What can hang from each mark:
K464: K76 K403
K76: K403 K463 K464
K721: K76 K403 K463
K403: K463 K464
K463: K403 K715

Each row was made from one small tree. The marks that hang from a mark follow it in brackets, in the order of their numbers. Every link used is in the known rows. Write each row's tree.
Known rows:
K403(K464): [-41  34  -3  14 -43  -2 -31 -19 -13  32 -13  18  -2   8   7 -11  20  19
 -28   0]
K721(K403 K463(K715)): [-11  29  16  21   9 -42 -20  48 -38  44   2 -47 -12  51 -57  14  80  13
   0  10]
K464(K403(K463)): [-17   5 -30 -12 -14  -4  -2 -62  -8 -37 -16  15 -29  13 -45  14  34  11
  24   5]
K403(K463(K715) K464(K76)): [-78  80 -28  -9  -2 -29 -21 -22 -23  62 -52  -5   4  -7 -16  10  -7  50
 -50  14]
K463(K403(K464(K76)) K715): [-46  89 -43   2 -26 -11 -19  -8 -52  90 -45 -38   4  34 -21 -21 -15  55
 -49 -19]
K463(K403): [ -9  25 -24 -10 -30  10 -10 -41 -17  28   2  -9 -25  34 -31  -8   5  13
 -18 -41]
K76(K403(K463(K715) K464)): [-61  74 -32 -12 -18  -5   9 -49 -51  52 -33   4 -31  14 -38 -27 -33  34
  -9   5]
K721(K463): [-18 -14  -2   9 -26 -23 -17  -8 -27  43   4 -10  -2   3 -21  -9  59 -11
 -10 -25]
K463(K403 K715): [ -3  59 -38  17 -15 -12  -9 -18 -44  50 -28 -32 -18  56 -68   0   3  31
 -15 -43]
K721(K76(K464) K463(K715)): [-53  35  -9   1   2 -75 -53  45 -50  61  13  12   0  22 -66 -28  84 -53
 -27  -9]
K463(K403(K464) K715): [-33  87 -39  24 -41  -4 -17 -28 -57  72 -46 -23  -5  49 -38 -16  -7  48
 -28 -34]
K464(K76(K463) K403): [ -6  11 -23 -10 -24 -18  -3  -8   4  -2   0 -33 -47  30  -5  -4  51  -8
  18  25]
K721(K76): [-39  19   8 -11  -5 -11 -60   3  -4 -12  42  11 -23  24 -41  -5  52 -21
 -15 -11]
K721(K76(K463)): [-32  39  10  -3 -20 -11 -52 -10   5 -10  51  -3 -51  44 -38  -6  73 -44
   8  -8]
K403(K463 K464(K76)): [-80  50 -16 -33 -15 -15 -24 -39  -1  41 -22  16   5 -25  15   5  -1  32
 -51  13]
K76(K403): [-11   2  -8 -16 -14   3   9 -16 -19  21  20  -3 -47  19 -24 -35 -12   1
   1  -3]
K721(K76(K403(K463(K715) K464))): [-83  85 -19 -28  -6  -5 -31 -33 -48  29  10   7 -36  20 -54 -36   0   7
 -12   2]
K403(K463(K715) K464): [-63  80 -26  12 -17 -23 -20 -44 -31  40 -52  16  -2  10 -37  13   2  38
 -25  -1]
K721(K403 K463): [-15  -2  27  -5  -4 -24 -22  30 -12  22  33 -25 -16  31 -25   7  82  -4
   1  11]
K403(K464(K76)): [-58  34  -8 -10 -29 -13 -30   3  -7  48 -12   1   6  -9  30 -13   8  28
 -49  15]

Which tree is each row?
[-11  55 -29  -3 -13 -58  22   7 -21  66   0   2 -65  56 -43 -42   7 -51
  12  23]
K76(K403 K463(K715) K464)
[-14  35 -41   7  -3 -22   0 -46 -26 -19 -39  -3 -25  29 -74  20  29  26
  23   5]
K464(K403(K463(K715)))
[  4  42 -39  24 -21 -69   3   5 -17  19 -23   9 -45  63 -50  -6  63 -46
  27  29]
K76(K463(K715) K464(K403))
[-29  32 -43 -19  15 -36  -2 -19 -19   1 -40 -22 -19  10 -49  19  18  37
  -1  22]
K464(K76 K403(K463(K715)))
[-25  59 -25   5 -10 -60 -38  16 -19  -3  17  14 -51  63 -66 -19  87 -66
  21  27]
K721(K76(K463(K715) K464(K403)))
[ -5  72 -39   6 -23 -55   3 -11 -19  72 -17   0 -42  67 -50 -12  28 -41
  -9 -19]
K76(K463(K403 K715) K464)
[-50  54  -6  -4 -42 -14 -23  -8   2  55  -9 -13 -19  12  35 -11  25   4
 -28  17]
K403(K464(K76(K463)))
[  0  39 -38  10  -9 -37   0   7 -18  14 -23 -52 -44  48 -33   5  48   7
  20  23]
K464(K76(K463(K715)) K403)
[ -7  41 -28 -16 -40 -36  -2 -32   2  50  12  16 -43  52 -21 -21  31 -56
  -9 -15]
K76(K463(K403) K464)
[-36  84 -25  -9 -15 -49 -40   0 -21  45  23   3 -48  69 -66 -26  57 -58
 -12 -17]
K721(K76(K463(K403 K715) K464))
[-23  29 -44  -9   2 -62  -2 -18 -15   2 -35  41 -20  24 -61   6  36 -19
   2  26]
K76(K464(K403(K463(K715))))
[-32  42   3 -26 -19   3 -27 -16 -12   4  63 -11 -79  47 -39 -43  38 -46
  20  -4]
K721(K76(K403 K463))
[ -6  53 -19  21  -9 -75  -8  18  -2  54 -17  15 -40  52 -40   2  48 -50
  -7  15]
K76(K463(K715) K464)
[-27  70 -26   4 -68  12 -10 -59 -16  49  -1 -14 -38  49  -4 -23  21  -3
  -3 -32]
K76(K463(K403(K464)))
[-21  20 -10 -36 -12 -12  11  -1   0  46  25 -38 -61  22   4 -34  -1 -15
   0  15]
K464(K76(K403 K463))
[-39  44 -33 -34  14 -53  21 -18 -26  51 -17  33 -40  15 -56 -25 -24 -21
 -16  19]
K76(K403(K463(K715)) K464)
[-29  30 -15 -14 -21 -43 -40  -2   0 -21  42  29 -54  48 -38 -24  90 -78
  21  24]
K721(K76(K463 K464(K403)))
[-32  54 -13  -1 -56  10   9 -42 -21  46  12  -9 -63  37   8 -48   0 -14
  14  10]
K76(K403(K464) K463)
